Each row was made from one path, in order. Every step used is in the known rows, and no mark comes twice. Write each row's path.
Known rows
goramon, nudumi: [ 1.13 -0.49 -3.22  0.15  1.43 -2.20 -1.98  1.34  2.55  0.75 -2.42  3.06
  0.49 -1.32  1.57 -0.83 -3.67 -0.18  2.44  3.79  0.61  1.60 -3.54 -0.84
  0.84]
pipo, ragiv, panit: [ 1.65  2.21  2.68 -0.80  0.98  1.51  1.22  0.23 -1.76  2.93  0.29 -1.22
 -3.26  0.97  1.43  1.68  2.33  3.03 -0.16 -1.97  4.05 -4.04  1.20  1.18
 -2.30]
ragiv, nudumi: [ 2.08 -4.68 -4.95  0.95  3.16 -3.26 -1.51 -0.50  0.03  1.21 -1.30  0.07
  5.44 -4.02  1.72 -1.33  1.11 -1.71  1.25 -2.37  0.82 -0.60 -2.96  2.31
 -1.38]
serulok, panit, goramon, nudumi: [-1.95  1.40 -1.49 -1.73  2.96  1.20 -3.60  2.30 -0.22  1.91 -1.80  4.14
  1.18 -1.02 -0.51 -0.58 -3.82 -1.75  3.02  2.08 -1.23  1.56 -3.38 -1.71
  0.30]
panit, goramon, nudumi: [-1.68  2.53 -0.60 -1.04  2.72 -0.67 -3.22  0.73  0.96  1.30 -2.55  3.64
  1.81 -1.65 -0.60 -0.77 -4.53  0.15  2.00  2.07 -1.15  1.78 -3.66 -1.07
  1.48]
mizazu, serulok, panit, goramon, nudumi, ragiv: [-0.93  2.37  0.32  0.93  0.94  2.64 -0.22  0.42 -2.31  0.21 -1.09  0.82
 -2.15  0.12 -2.40 -1.65 -0.63 -2.14  0.89  2.17 -3.27  3.18  2.30  0.64
 -0.47]
serulok, panit, goramon, nudumi, ragiv: [-0.72  2.83 -0.44  2.01  1.73  3.44 -1.59 -0.36 -1.56  0.00 -2.14  0.26
 -0.85 -0.45 -1.94 -1.04 -0.68 -1.22  1.51  2.28 -2.98  3.87  1.13  1.19
 -0.24]
goramon, nudumi, ragiv: [ 1.41  1.49 -1.64  3.38  0.79  1.09 -0.39 -0.95  0.41 -0.79 -2.55 -0.48
 -1.39 -0.68 -0.52 -1.25 -0.60 -0.14  1.17  3.38 -1.73  4.02  1.06  1.77
  0.16]
notep, panit: [ 1.32 -1.95  1.33  2.02 -0.83  1.80 -2.33  5.01  2.51  0.36 -2.18 -1.39
  0.39 -2.82 -0.30 -1.17 -3.46  0.90  1.61 -1.99 -0.42  1.46  4.98  1.25
  0.33]
serulok, panit, goramon: [-1.45  1.08  2.38 -0.73  2.27  0.93 -3.25  0.84 -2.68 -0.25  0.11  2.59
  1.50 -1.22 -1.23  0.24 -0.53 -2.16  0.17 -3.06 -2.34 -0.31  0.92 -1.05
 -0.69]
panit, notep: [-0.44 -1.00  3.69  1.61  0.53 -4.60 -2.69  0.75 -0.92 -2.69 -0.58 -0.30
  2.66 -2.07 -0.26  0.79 -0.55  3.18 -1.24 -3.14 -1.25  1.11 -4.06  2.51
  0.97]
notep, nudumi, ragiv, panit: [ 0.57  3.47  0.43  1.05  2.85  5.14  2.51 -0.15 -1.72 -0.13  0.02 -2.00
 -2.41  1.96 -2.95 -0.31  1.63  2.52 -0.06 -0.04  1.43  1.07  1.69 -0.30
 -2.24]
mizazu, goramon, nudumi, ragiv, panit, serulok: [ 0.09  0.57 -4.89  1.48  1.35  3.31  2.68 -4.22  0.43 -2.65  0.68 -1.45
 -5.27  3.66 -1.85 -0.06  4.17  2.21  3.57  2.29  1.21  2.67  1.89 -3.10
 -0.91]
goramon, nudumi, ragiv, mizazu, serulok, panit: [ 0.01 -3.78 -1.38 -2.16 -1.93  0.10  1.33  3.50 -0.69  0.10  2.44  2.75
 -3.72  1.15  1.36 -0.54  1.53 -6.91 -0.99  1.10 -1.67 -0.03  4.56 -1.79
 -2.38]
panit, goramon: [-1.21  2.42  3.64  0.35  1.92 -1.81 -2.69 -1.41 -1.09 -1.11 -0.97  1.89
  2.36 -2.02 -1.40 -0.03 -1.54  0.49 -1.12 -3.10 -2.19 -0.11  0.51 -0.11
  0.96]
notep, mizazu, ragiv: [ 1.73 -1.34  1.62  3.52 -4.79  1.33  0.34  2.51 -0.05  0.61  0.35 -1.76
  4.70 -2.14  1.37  2.01  0.25  1.02 -0.78  1.22  2.13 -3.56  0.76 -0.37
  0.14]
nudumi, ragiv, mizazu: [-0.02 -0.58  0.33  2.46 -2.19 -1.71  0.60 -3.49  3.71 -3.45 -0.76 -1.66
 -0.37 -0.86  2.50  1.40  2.77 -2.77 -4.96  0.37 -2.58  2.70  5.41  2.25
  0.28]
pipo, ragiv: [ 3.67 -0.58  0.68 -0.24 -1.63 -2.75 -1.37  1.02 -0.07  2.59  0.08  0.43
  0.72 -1.00  4.53  1.37  0.67  1.84 -0.53 -1.09  2.07 -4.66  2.29  3.67
 -0.13]
pipo, ragiv, mizazu, goramon: [ 2.43 -2.60  0.01 -0.95 -3.81 -1.74 -0.86 -6.52  2.91  0.96  0.61 -2.15
 -1.74  2.66  6.21  1.03  2.36  0.06 -2.30 -1.43  1.75 -3.66  1.17  1.18
  1.50]
pipo, ragiv, panit, notep, mizazu: [-0.53  2.95  3.34 -1.64 -1.78 -3.10  2.75  0.43 -0.20  2.17  0.43 -2.08
  1.87 -1.32 -0.31  3.09 -0.87  2.87 -0.37 -0.36  3.57 -4.43 -4.37  1.56
  1.84]
notep, panit, goramon, nudumi: [-2.51  2.35  0.10 -1.06  2.17  2.00 -3.83  3.43  1.63  2.33 -3.23  2.42
  1.78 -2.20 -1.54 -1.31 -6.05  0.56  2.96  1.45 -1.49  2.66 -1.72 -0.51
  1.63]
ragiv, mizazu, serulok: [ 0.30 -3.26  1.97 -2.14 -4.00 -6.39  3.33  0.71  2.01 -1.79  2.68  2.59
 -2.85 -0.17  2.09 -0.61  1.01 -4.38 -5.07 -0.90 -1.32 -1.58  5.71 -1.25
 -0.20]
goramon, nudumi, ragiv, mizazu: [-0.84  0.00 -1.27  1.57 -1.67 -0.84  0.10 -2.68  4.31 -2.21 -1.55 -0.77
 -0.39 -0.74  2.42  1.02  1.09 -2.88 -3.54  2.57 -2.50  3.63  3.45  1.68
  0.77]
panit, notep, nudumi, ragiv: [ 0.37  1.67 -0.58  2.39  1.13  2.08 -0.50  1.04 -1.07 -2.23 -0.17 -1.49
  3.02 -0.03 -2.71 -1.06 -0.58  2.70 -0.52  0.39 -2.42  3.17  0.54  2.74
  0.45]

Write each row's path
[ 1.70 -1.58  0.48 -0.90 -2.81 -1.88  0.55 -4.37  0.25  1.15  1.00 -2.50
 -0.30  2.01  1.98  0.59  0.02  0.63  1.17 -0.91  2.82 -3.98 -4.88 -0.58
  2.42]  serulok, panit, notep, mizazu, goramon
[-1.84 -0.26  2.44 -1.99 -3.09 -3.42  2.97  0.03  0.76 -1.04  1.77  1.99
 -3.17  0.28 -0.12 -1.17  0.51 -4.24 -4.42  0.33 -3.09  0.45  5.93 -0.55
  0.25]  panit, goramon, nudumi, ragiv, mizazu, serulok
[ 0.49 -2.94 -4.48  1.95 -0.61  1.06 -0.22  1.95  3.25 -3.35  0.07 -0.26
 -0.59 -0.60 -1.13 -0.56  0.30  1.44  3.74  0.37 -0.62  2.99  5.83 -1.84
  0.43]  notep, panit, serulok
[ 0.11 -4.16 -2.64  1.88 -0.10 -0.03 -1.28  2.02 -1.58  2.59 -0.43 -2.56
  9.06 -4.56  0.86  0.50  1.55  0.05  0.69 -1.81  1.62 -2.47 -4.63  2.71
 -0.96]  panit, notep, mizazu, ragiv, nudumi
[ 0.51 -1.49 -3.50 -1.09 -0.79 -0.99 -1.73 -3.35  4.18  1.18 -1.69  1.05
 -1.14  1.46  3.80 -0.59 -2.10 -0.85  1.14  3.33  1.13  0.68 -3.80 -1.35
  1.90]  ragiv, mizazu, goramon, nudumi
[-2.56  3.95  0.51 -1.69  3.76  1.54 -2.00  0.52 -0.02  2.15 -2.36  2.77
 -0.09 -0.50 -1.64 -0.45 -3.49  1.06  2.15  1.56  0.17  1.39 -3.92 -1.68
  0.38]  ragiv, panit, goramon, nudumi
[ 0.13 -1.00  3.49 -2.65 -4.12 -7.53  4.74  2.31 -0.67  0.18  2.84  1.55
 -0.90 -0.89 -0.79 -0.38 -1.51 -1.50 -2.19 -0.53  0.66 -3.97  0.37 -0.92
  1.54]  panit, notep, mizazu, serulok
[-1.69  1.19  5.06  0.70  2.05 -1.38 -0.91  0.43 -2.34 -1.51 -0.20 -1.69
 -0.06 -0.44 -1.83  1.30  0.88  4.45 -0.99 -3.86  0.47  0.53 -4.55  1.47
 -0.57]  ragiv, panit, notep
[-2.96  4.43  1.01 -1.37  1.77  3.12 -1.18  1.51 -0.35  3.21 -1.97  1.59
  1.41 -0.79 -1.87  0.51 -3.46  1.20  2.05  2.57  1.00  0.06 -4.20 -1.99
  0.65]  notep, mizazu, ragiv, panit, goramon, nudumi
[-0.88 -1.66 -1.88 -3.19  1.43  0.36 -1.24  6.68 -1.22 -0.42  2.74  2.77
  4.90  0.73 -1.88 -1.09 -2.90  1.12  0.47 -0.74 -0.64 -0.42 -2.74 -0.81
 -0.11]  mizazu, serulok, panit, notep, nudumi
[-2.21  4.39  0.85 -2.41  3.08  1.82 -2.12  0.95 -0.41  3.60 -2.11  2.45
 -0.08 -0.28 -0.70  0.08 -3.15  1.58  2.07  1.51  0.70 -0.07 -3.47 -0.51
  0.32]  pipo, ragiv, panit, goramon, nudumi
[ 0.92 -0.10 -3.61 -0.01  0.74  0.80  2.28 -1.39  0.33 -1.48  1.75 -0.22
 -3.24  2.07  0.00  1.50  4.45  2.87  2.56  0.36  2.50 -0.86  3.22 -1.88
 -1.37]  pipo, ragiv, panit, serulok
[-1.01  3.34  3.26  0.12 -1.17 -2.11  3.43 -0.63 -0.37  0.48  0.05 -2.99
  1.14 -1.17 -2.00  2.32 -0.48  2.16 -0.48  0.09  2.17 -1.94 -3.79  1.20
  1.83]  nudumi, ragiv, panit, notep, mizazu
[ 1.52 -5.48 -3.58  3.01  1.04  1.02 -2.57  1.70 -1.58  1.81 -0.84 -1.47
  7.53 -4.08  1.79 -0.62  2.34 -0.70  0.69 -2.30  0.85 -1.29 -2.08  2.28
 -2.45]  mizazu, ragiv, nudumi
[ 1.82 -2.01 -0.09  1.61 -3.02 -0.33 -0.09 -8.07  2.73 -1.65 -0.08 -3.39
 -2.78  2.81  3.82  0.07  2.85 -0.91 -2.68 -0.82 -0.14 -0.12  2.01  0.67
  1.26]  nudumi, ragiv, mizazu, goramon
[ 1.99 -3.19 -0.43  0.27 -2.97 -2.22 -0.59 -7.11  3.57 -1.22  0.26 -1.85
 -1.92  2.50  4.87  0.27  1.78 -0.85 -2.41 -1.32  0.93 -1.52  0.47 -0.56
  1.54]  ragiv, mizazu, goramon
[-1.15  3.48  0.76  2.56  1.29  3.98 -1.80  0.33 -0.35  0.28 -3.14 -1.00
 -0.56 -1.22 -2.67 -1.59 -2.24  0.41  1.54  1.78 -3.20  4.62  2.41  2.09
  0.74]  notep, panit, goramon, nudumi, ragiv
[-2.08 -3.20  3.17 -1.48 -0.98 -3.14 -1.18  3.50 -2.12 -1.82  2.19  1.04
  0.14 -0.44  0.09  0.88  1.21 -1.63 -2.12 -3.23 -2.23  0.06 -1.18  0.77
 -0.76]  ragiv, mizazu, serulok, panit, notep
[-2.59  5.87  5.52  0.68  3.47  3.11 -0.38 -2.65 -3.39 -0.31 -0.95 -0.94
 -1.32 -0.14 -3.95  0.22  0.98  1.73 -1.22 -3.32 -1.58  0.94  1.72  0.14
 -0.77]  nudumi, ragiv, panit, goramon
[ 2.72 -3.90 -4.36 -0.62  1.93 -2.55 -1.82  0.44 -0.93  4.32 -0.68 -0.56
  5.58 -3.69  3.72 -0.30  1.78 -0.50  1.30 -2.63  2.02 -3.73 -1.92  4.75
 -1.52]  pipo, ragiv, nudumi
[-0.86 -2.44  2.27  0.51  0.99 -1.87 -3.27  2.93 -2.49 -1.82  0.61  0.35
  1.86 -1.11 -0.14  1.00  0.48  0.54  0.18 -3.08 -1.46  0.70 -3.70  1.62
 -0.67]  serulok, panit, notep
[ 0.36 -1.45 -0.23  0.33 -2.30  0.60 -0.62 -6.33  2.24 -1.53  0.52 -3.38
 -0.43  3.28  2.49 -0.08  1.83  0.76 -2.51 -1.00 -0.51  0.29 -0.12  1.04
  1.78]  panit, notep, nudumi, ragiv, mizazu, goramon
[ 1.89 -1.33 -3.38 -0.46  0.35 -0.82 -2.08 -2.53  2.43  1.70 -2.02  1.33
 -1.35  1.31  2.70 -1.51 -2.98  0.51  3.12  3.16  1.78  0.30 -4.95 -1.51
  1.62]  mizazu, goramon, nudumi
[ 0.13  3.57  0.97  1.63  2.71  4.22  1.93 -1.23 -1.43  0.58 -1.56 -1.89
 -4.72  1.24 -2.11 -0.15  1.48  1.67  1.01  1.25  1.39  1.98  0.35 -0.11
 -2.13]  goramon, nudumi, ragiv, panit
[ 0.62  0.52  3.57  2.71  0.19  5.01  0.59  1.41 -2.41  0.49  0.16 -2.16
 -1.43  0.63 -0.44  1.37  3.00  2.92 -0.66 -1.63  2.81 -1.65  0.99 -1.26
 -3.26]  mizazu, ragiv, panit
[-1.74 -1.90 -1.95 -3.67  0.66  0.15 -1.09  6.11  0.05 -0.75  2.86  2.53
  5.03  0.85 -1.11 -0.42 -2.32  0.16 -0.95 -0.58 -1.16 -0.04 -1.85 -0.73
  0.03]  ragiv, mizazu, serulok, panit, notep, nudumi
[-2.29  0.78 -0.56  0.40 -0.71  1.19 -0.86 -1.92  2.71 -1.45 -1.10 -0.13
 -0.14 -0.38  1.43  1.20  1.30 -3.97 -3.03  1.82 -3.37  3.65  3.59  1.09
  0.22]  serulok, panit, goramon, nudumi, ragiv, mizazu
[-0.34 -0.27 -1.55 -1.34  2.02 -0.71 -2.19  4.31  0.53 -1.22  0.92  1.69
  6.80 -0.28 -1.49 -0.62 -3.61  3.83  0.21 -0.64 -0.32  0.53 -4.23  0.51
  1.17]  panit, notep, nudumi
[ 1.20  1.02  2.13  0.07 -2.41 -0.35  2.07 -6.30 -0.28  0.97  0.40 -4.60
 -1.98  2.66  0.48  0.56  0.80  2.57  0.41 -0.96  2.95 -3.09 -4.12  0.17
  2.32]  nudumi, ragiv, panit, notep, mizazu, goramon
[-2.11  1.45 -0.08  1.03 -0.93 -0.11 -0.58 -3.08  3.56 -1.97 -1.65 -0.43
  0.31 -0.88  1.40  1.07  0.72 -2.64 -3.71  1.81 -3.37  3.71  3.41  1.66
  0.98]  panit, goramon, nudumi, ragiv, mizazu
[-1.49  0.86  0.08 -1.04  2.07  3.67 -1.43  5.27 -1.22 -0.12  1.40  0.01
  5.82  0.65 -2.61  0.09 -2.00  5.23  0.01 -1.10  0.94 -0.15 -4.02 -0.24
 -0.44]  mizazu, ragiv, panit, notep, nudumi
[-0.61 -1.34 -2.60 -2.13  2.23  1.15 -2.61  5.85 -0.64 -0.63  1.73  2.22
  6.16  0.25 -1.46 -0.47 -2.90  1.99  1.06 -0.51 -0.46  0.36 -3.90 -0.23
  0.09]  serulok, panit, notep, nudumi
[ 1.94 -4.79 -0.47 -1.69 -1.11 -1.50  0.99  4.52 -2.37 -0.03  2.95  3.48
 -3.23  0.59  1.02 -0.98  1.17 -5.51  0.21 -0.92 -0.27 -2.14  3.77 -2.38
 -2.78]  mizazu, serulok, panit
[ 1.72 -3.62 -0.74 -2.68 -2.50 -2.25  2.95  4.38 -1.66  1.07  3.24  2.96
 -2.39  0.23  0.77 -0.22  0.33 -5.94  0.51  0.31  0.97 -3.70  2.74 -2.81
 -1.68]  notep, mizazu, serulok, panit
[ 0.13  0.82 -5.04  1.27  1.91  3.43  3.09 -1.74  0.32 -3.66  1.59 -0.75
 -2.58  2.73 -3.01  0.13  3.81  2.53  2.73  1.59  0.68  2.67  3.51 -2.81
 -1.39]  notep, nudumi, ragiv, panit, serulok
[ 1.86 -1.39  1.68 -2.43 -4.42 -7.14  5.65  1.84  0.39  0.57  2.77  2.32
 -1.92 -0.81  0.03 -0.78 -1.40 -3.02 -1.81  0.58  1.41 -4.58  2.77 -2.03
  1.06]  notep, mizazu, serulok
[ 0.45  3.17  1.00  1.43  2.25  4.86  1.92 -3.09 -1.51  1.03 -1.34 -2.73
 -5.69  2.67 -1.48 -0.40  1.86  2.00  1.25  0.88  1.84  1.29 -0.33 -0.38
 -1.72]  mizazu, goramon, nudumi, ragiv, panit
[ 0.52  1.99 -0.75  2.19 -0.76  1.30  0.27 -3.45  0.01  0.36 -1.99 -2.68
 -1.36  0.87 -0.60 -0.76 -0.71  1.05  1.51  3.06 -0.65  2.27 -2.28  1.84
  1.81]  panit, notep, mizazu, goramon, nudumi, ragiv
[ 0.35  0.46 -3.72  2.46  1.45  2.05  3.17 -2.98  0.00 -4.08  1.04 -1.27
 -4.18  2.25 -2.39  0.55  4.91  1.91  2.43  1.02  0.59  2.68  4.07 -2.47
 -1.55]  nudumi, ragiv, panit, serulok
[ 0.23  4.06  0.76  0.75  1.25  4.41  3.29 -3.19 -0.91  1.81 -1.11 -3.10
 -5.14  2.36 -1.70  0.02  1.29  1.64  1.31  1.71  2.82  0.19 -1.02 -0.66
 -0.94]  notep, mizazu, goramon, nudumi, ragiv, panit
[-0.58  0.89  4.33 -2.13 -3.50 -4.67  6.04  1.52 -1.92  0.44  2.77 -0.14
 -2.98  0.07 -2.38 -0.34 -0.04 -0.99 -2.21 -0.54  0.75 -3.23  1.34 -0.64
  0.59]  nudumi, ragiv, panit, notep, mizazu, serulok
[-2.72  1.06  3.52 -1.89  0.24  0.85 -0.77  0.77 -2.93 -0.50  1.55  2.19
 -0.76 -0.16 -1.77 -0.20  0.88 -4.33 -2.37 -2.81 -3.89  0.00  4.58 -1.02
 -0.96]  nudumi, ragiv, mizazu, serulok, panit, goramon
[ 0.24 -3.80 -1.84 -2.41 -1.74  0.84  1.73  4.28 -0.83 -0.43  3.46  2.62
 -2.10  1.42  0.82 -0.74  1.64 -6.33 -1.57  0.25 -1.59 -0.73  5.44 -1.93
 -2.45]  notep, nudumi, ragiv, mizazu, serulok, panit
[ 3.56 -1.29 -0.73 -0.04 -3.25 -2.80  1.70 -6.03  2.01  1.09  0.32 -2.15
 -0.93  1.72  2.82  0.07 -0.46  0.39  0.91  0.29  3.59 -4.47 -2.60 -1.23
  2.77]  notep, mizazu, goramon
